What can hang from each mark
gorip: favet midag soriz tigi
defol: tigi vifen
midag: fazi gorip zemim
soriz: vifen
tigi: gorip
vifen: soriz

Each row was made from one small tree. The marks that hang from a mark follow it in brackets, in alphabetical order. Every link used is in the known rows. Write each row's tree.
Known rows
tigi{gorip{favet midag}}: | -1.98 | -1.76 | -1.55 |  0.87 | -1.59 | -1.10 |  2.05 | -1.78 | -2.76 | -2.74 |  3.39 |  2.97 |  0.11 | -1.36 |  4.54 |  0.34 | -1.24 |
tigi{gorip{soriz}}: | -1.50 | -2.05 |  0.81 |  0.78 | -1.38 |  0.36 |  0.63 | -1.13 | -2.49 |  0.92 |  2.24 |  2.82 | -1.08 | -0.62 | -0.75 |  1.74 | -0.27 |
soriz{vifen}: | -0.33 | -1.10 | -1.23 |  0.64 | -1.56 | -0.20 | -0.17 | -0.42 | -1.73 | -1.12 |  1.54 |  1.22 | -0.45 | -0.86 |  0.00 | -1.16 |  1.00 |
defol{vifen}: |  0.22 | -1.59 | -1.41 |  0.43 | -0.87 |  0.07 | -0.05 | -0.63 | -1.64 | -1.15 |  1.77 |  0.97 |  0.09 |  0.03 | -0.21 | -2.01 |  0.51 |
gorip{midag{fazi}}: | -0.05 | -0.45 | -0.81 |  1.57 | -2.12 | -1.94 |  1.58 | -1.78 |  0.97 | -4.26 |  3.42 |  1.03 | -0.16 | -0.72 |  2.01 | -2.04 | -0.30 |
defol{tigi}: |  0.30 | -1.29 | -0.96 |  0.57 | -0.87 |  0.29 | -0.73 | -0.34 | -1.43 | -0.11 |  1.61 |  0.89 | -0.51 |  0.37 |  0.21 | -2.27 |  0.31 |
gorip{midag tigi}: |  0.30 | -0.50 | -0.22 |  0.66 | -1.38 | -0.63 |  0.64 |  0.11 | -1.25 | -1.83 |  2.30 |  1.90 | -1.19 | -0.21 |  1.53 | -0.64 |  0.25 |
midag{fazi gorip{favet} zemim}: | -0.81 | -1.08 | -0.79 |  0.54 | -1.17 | -2.72 |  2.89 | -1.73 |  1.69 | -5.22 |  5.11 | -0.38 |  3.46 | -0.79 |  3.86 | -1.24 |  1.36 |
midag{fazi gorip{soriz tigi}}: |  0.12 | -0.55 |  2.23 | -0.12 | -1.45 | -1.55 |  0.17 | -0.94 |  0.64 | -0.45 |  4.22 |  0.95 |  0.58 | -0.21 | -2.07 |  0.11 |  2.32 |
defol{tigi{gorip{midag}} vifen{soriz}}: |  0.58 | -0.73 | -1.23 |  1.33 | -1.84 | -0.89 |  1.46 | -1.54 | -2.71 |  0.45 |  2.15 |  1.12 | -0.58 | -0.24 |  1.14 | -3.66 | -0.28 |
tigi{gorip{favet}}: | -2.05 | -2.32 | -1.02 |  0.77 | -1.10 | -0.29 |  0.89 | -1.50 | -3.65 | -1.12 |  3.00 |  3.25 | -0.04 | -0.79 |  2.88 |  0.60 | -0.48 |
midag{fazi gorip{favet tigi} zemim}: | -0.24 | -0.40 | -0.17 |  0.10 | -0.88 | -2.64 |  2.23 | -0.99 |  1.29 | -3.84 |  5.14 |  0.15 |  2.46 | -0.33 |  3.11 | -0.77 |  2.27 |
tigi{gorip{favet midag soriz{vifen}}}: | -2.39 | -0.90 | -0.97 | -0.28 | -2.09 | -0.72 |  1.40 | -1.96 | -2.58 | -0.73 |  3.33 |  2.64 |  0.03 | -1.69 |  2.20 |  1.59 |  0.04 |
gorip{favet tigi}: | -0.71 | -0.99 | -0.39 | -0.36 | -0.66 |  0.15 | -0.76 | -0.04 | -3.03 | -0.74 |  2.81 |  2.57 | -0.10 |  0.48 |  1.66 | -0.08 |  1.01 |
gorip{favet midag soriz}: | -1.52 | -0.90 | -0.16 | -0.52 | -1.54 | -0.08 |  0.71 | -1.29 | -1.33 | -2.27 |  3.41 |  1.84 |  1.25 | -0.29 |  2.32 |  0.60 | -0.34 |
midag{fazi gorip zemim}: |  0.14 | -1.13 | -0.29 |  1.33 | -1.42 | -2.74 |  3.13 | -1.27 |  2.57 | -4.68 |  4.21 | -0.80 |  2.23 | -1.00 |  2.05 | -1.55 |  1.30 |
gorip{favet}: | -1.25 | -1.67 | -1.05 |  0.06 | -0.93 | -0.06 | -0.08 | -0.84 | -2.53 | -2.18 |  2.79 |  2.05 |  1.03 |  0.01 |  2.40 | -0.59 |  0.10 |
midag{fazi gorip{soriz} zemim}: | -0.21 | -0.84 |  1.00 |  0.54 | -1.48 | -2.05 |  2.74 | -1.39 |  2.92 | -3.14 |  4.34 | -0.78 |  2.44 | -0.70 |  0.38 | -0.09 |  1.58 |
gorip{favet midag soriz{vifen} tigi}: | -1.01 |  0.33 | -0.31 | -1.34 | -1.63 | -0.32 | -0.29 | -0.59 | -1.81 | -0.41 |  3.16 |  1.93 | -0.01 | -0.35 |  1.09 |  0.87 |  1.54 |
tigi{gorip{midag{zemim} soriz{vifen}}}: | -1.32 | -0.61 | -1.01 |  0.92 | -2.06 | -1.10 |  3.36 | -1.21 |  0.24 | -1.54 |  2.50 |  0.91 | -0.36 | -1.85 |  2.15 |  1.54 |  0.25 |
tigi{gorip}: | -1.14 | -2.32 | -0.52 |  1.63 | -1.29 | -0.28 |  1.01 | -1.02 | -2.80 | -0.56 |  2.06 |  2.77 | -1.28 | -0.97 |  1.04 |  0.33 | -0.56 |

Which tree is each row?
|  0.08 |  0.10 |  0.45 |  0.14 | -1.27 | -0.43 |  1.99 |  0.23 |  0.96 | -1.72 |  2.68 |  0.70 | -0.21 |  0.22 |  1.46 |  1.11 |  0.73 | | gorip{midag{zemim} soriz tigi}
| -1.13 | -0.22 |  0.17 | -1.44 | -1.13 |  0.42 | -1.48 | -0.28 | -2.85 |  1.16 |  2.74 |  2.17 | -0.07 |  0.15 | -0.70 |  1.17 |  2.24 | | gorip{favet soriz{vifen} tigi}
| -0.83 | -0.11 | -1.93 |  1.01 | -1.63 | -2.42 |  3.19 | -1.97 |  1.84 | -6.23 |  4.52 |  0.23 |  1.96 | -0.44 |  5.44 | -1.39 | -0.06 | | gorip{favet midag{fazi zemim}}
| -0.89 | -0.49 | -0.95 |  0.20 | -1.98 | -0.43 |  0.71 | -1.44 | -1.42 |  1.26 |  2.17 |  1.52 | -1.50 | -1.34 |  0.11 | -0.10 |  0.27 | | defol{tigi{gorip{midag soriz{vifen}}}}
| -0.16 | -0.22 |  0.66 | -0.60 | -1.35 |  0.49 | -1.29 |  0.18 | -1.99 |  1.73 |  1.87 |  1.76 | -1.31 | -0.01 | -2.47 |  0.80 |  2.20 | | gorip{soriz{vifen} tigi}
| -0.99 | -0.21 |  0.55 | -0.99 | -1.21 |  0.07 | -0.01 | -0.57 | -1.76 | -0.85 |  3.39 |  2.26 |  0.21 |  0.22 |  1.50 |  1.14 |  0.59 | | gorip{favet midag soriz tigi}
| -0.98 | -0.67 |  0.82 | -1.82 | -1.16 | -0.58 | -0.53 | -0.29 | -2.01 |  0.63 |  3.72 |  1.35 |  1.58 | -0.72 | -0.52 |  1.07 |  2.94 | | midag{gorip{favet soriz{vifen} tigi}}
| -0.39 | -1.55 |  0.97 |  0.10 | -1.11 | -0.85 |  2.51 | -0.24 |  1.21 | -2.08 |  3.21 | -0.48 |  2.38 | -0.73 |  0.57 |  0.82 |  1.27 | | midag{gorip{soriz} zemim}
| -0.60 | -1.52 |  0.33 | -0.67 | -0.71 | -0.96 |  0.13 | -0.14 | -2.20 | -1.37 |  3.84 |  1.72 |  1.66 | -0.37 |  1.75 | -0.14 |  1.73 | | midag{gorip{favet tigi}}
|  0.13 |  0.07 |  1.46 | -0.48 | -1.86 | -1.86 | -0.01 | -0.99 |  0.52 |  0.11 |  4.01 |  0.60 |  0.41 | -0.83 | -2.59 | -0.17 |  3.30 | | midag{fazi gorip{soriz{vifen} tigi}}
| -1.07 | -0.77 |  0.96 | -1.16 | -0.68 |  0.72 | -1.27 | -0.22 | -2.76 |  0.67 |  3.02 |  2.53 |  0.16 |  0.86 | -0.15 |  1.38 |  1.28 | | gorip{favet soriz tigi}
| -1.47 | -0.95 | -0.49 |  0.61 | -2.29 | -0.70 |  1.47 | -1.53 | -1.67 | -0.21 |  2.37 |  2.18 | -1.17 | -1.88 |  0.49 |  1.29 | -0.01 | | tigi{gorip{midag soriz{vifen}}}
| -0.64 | -0.48 | -0.82 | -0.17 | -1.15 | -0.66 |  0.41 | -0.36 | -2.00 | -2.43 |  3.23 |  2.28 | -0.01 | -0.07 |  3.27 | -0.31 |  0.31 | | gorip{favet midag tigi}
| -2.14 | -0.84 | -0.08 |  0.63 | -2.14 | -1.66 |  1.84 | -3.06 | -0.81 | -2.32 |  4.76 |  2.77 |  0.24 | -0.99 |  2.51 |  0.95 | -0.56 | | tigi{gorip{favet midag{fazi} soriz}}
| -0.28 |  0.55 | -1.30 |  0.59 | -1.31 | -2.35 |  2.48 | -1.17 |  1.44 | -4.87 |  4.59 |  0.69 |  0.87 |  0.00 |  4.67 | -0.93 |  0.83 | | gorip{favet midag{fazi zemim} tigi}
|  0.07 |  1.03 |  0.40 |  0.01 | -2.24 | -1.55 |  0.21 | -1.32 |  0.67 | -1.01 |  3.40 |  1.24 | -1.17 | -0.50 | -1.10 | -0.32 |  1.90 | | gorip{midag{fazi} soriz{vifen} tigi}
| -0.94 | -1.71 |  0.27 |  0.36 | -1.08 |  0.69 | -0.26 | -1.10 | -2.29 |  2.37 |  1.98 |  2.16 | -1.29 | -0.06 | -1.06 |  0.32 |  0.02 | | defol{tigi{gorip{soriz}}}
| -0.99 | -1.22 |  1.57 | -1.49 | -0.77 | -0.29 | -0.30 | -0.30 | -1.95 |  0.12 |  4.00 |  1.75 |  1.77 | -0.11 | -0.08 |  1.31 |  1.99 | | midag{gorip{favet soriz tigi}}
| -0.45 | -1.55 | -0.68 | -0.06 | -0.85 |  0.74 | -0.36 | -1.41 | -2.28 |  2.78 |  1.97 |  1.44 | -1.11 |  0.08 | -1.80 | -0.72 |  0.55 | | defol{tigi{gorip{soriz}} vifen}
| -0.08 | -1.81 | -2.01 |  0.77 | -0.74 |  0.06 |  0.09 | -1.25 | -2.54 |  1.32 |  1.78 |  1.45 | -1.20 | -0.25 | -0.12 | -2.22 |  0.26 | | defol{tigi{gorip} vifen}
| -1.16 |  0.07 | -0.68 |  0.27 | -1.72 | -1.77 |  2.80 | -2.08 |  2.19 | -4.76 |  4.77 |  0.25 |  2.04 | -0.21 |  3.69 |  0.07 |  0.16 | | gorip{favet midag{fazi zemim} soriz}
| -0.06 | -0.69 |  1.35 | -0.95 | -1.34 | -0.62 | -0.29 |  0.15 | -1.15 |  1.16 |  2.82 |  0.92 |  0.40 | -0.90 | -2.31 |  0.72 |  2.90 | | midag{gorip{soriz{vifen} tigi}}
| -0.26 |  0.16 | -0.04 |  1.13 | -1.97 | -1.76 |  3.00 | -1.67 |  3.02 | -4.13 |  3.76 | -0.22 |  0.81 | -0.32 |  1.96 | -0.33 |  0.14 | | gorip{midag{fazi zemim} soriz}
| -0.37 | -0.19 |  0.50 |  0.78 | -2.20 | -1.30 |  1.15 | -1.92 |  1.27 | -2.75 |  3.59 |  1.10 | -0.02 | -0.41 |  0.27 | -0.55 | -0.04 | | gorip{midag{fazi} soriz}
| -2.51 | -1.48 | -0.63 | -0.36 | -1.55 |  0.09 |  0.20 | -1.65 | -3.47 |  0.89 |  2.91 |  2.93 | -0.03 | -1.15 |  0.56 |  1.82 |  0.73 | | tigi{gorip{favet soriz{vifen}}}
|  0.49 | -1.09 |  0.23 |  0.42 | -0.66 | -1.36 |  2.17 |  0.63 |  0.44 | -2.22 |  3.06 | -0.01 |  1.17 | -0.50 |  1.51 | -0.10 |  1.90 | | midag{gorip{tigi} zemim}
|  0.23 |  0.80 |  0.63 |  0.65 | -1.69 | -1.70 |  2.29 | -0.86 |  2.58 | -2.93 |  3.84 |  0.35 | -0.27 |  0.20 |  1.21 |  0.13 |  1.15 | | gorip{midag{fazi zemim} soriz tigi}
|  0.49 |  0.25 | -0.15 |  1.17 | -1.81 | -1.84 |  0.82 | -1.01 |  0.51 | -2.95 |  3.49 |  1.55 | -1.20 | -0.19 |  1.20 | -1.57 |  0.57 | | gorip{midag{fazi} tigi}
|  0.15 | -0.09 | -1.35 |  1.85 | -1.85 | -2.37 |  3.38 | -1.45 |  2.71 | -5.69 |  3.61 | -0.22 |  0.72 | -0.62 |  3.59 | -1.73 | -0.07 | | gorip{midag{fazi zemim}}
| -0.95 | -1.38 | -1.50 |  2.05 | -1.63 | -1.46 |  4.10 | -0.97 | -0.09 | -3.55 |  2.65 |  1.27 | -0.40 | -1.47 |  4.43 |  0.33 | -1.04 | | tigi{gorip{midag{zemim}}}
| -1.40 |  0.03 | -1.53 | -0.58 | -1.67 | -0.80 |  2.21 | -1.03 |  0.44 | -3.10 |  3.27 |  0.19 |  1.84 | -0.92 |  3.43 |  0.72 |  0.81 | | gorip{favet midag{zemim} soriz{vifen}}
| -2.18 | -1.16 | -0.79 |  0.31 | -1.44 | -0.84 |  3.39 | -1.65 | -0.67 | -2.58 |  3.71 |  1.76 |  1.01 | -1.01 |  4.42 |  2.13 | -0.70 | | tigi{gorip{favet midag{zemim} soriz}}
| -0.47 |  0.23 | -0.63 |  0.36 | -1.61 | -1.92 |  0.60 | -1.54 | -0.42 | -3.52 |  4.42 |  1.98 |  0.05 | -0.03 |  2.99 | -1.25 |  0.68 | | gorip{favet midag{fazi} tigi}
| -1.38 | -1.38 | -2.02 |  0.56 | -1.32 | -0.79 |  1.19 | -1.69 | -2.44 | -1.27 |  3.18 |  2.31 | -0.24 | -0.84 |  4.15 | -0.95 | -0.91 | | defol{tigi{gorip{favet midag}}}
| -2.40 | -2.07 |  0.20 | -0.04 | -1.21 |  0.39 |  0.44 | -1.63 | -3.38 |  0.38 |  3.13 |  3.29 |  0.15 | -0.52 |  1.14 |  1.99 | -0.21 | | tigi{gorip{favet soriz}}
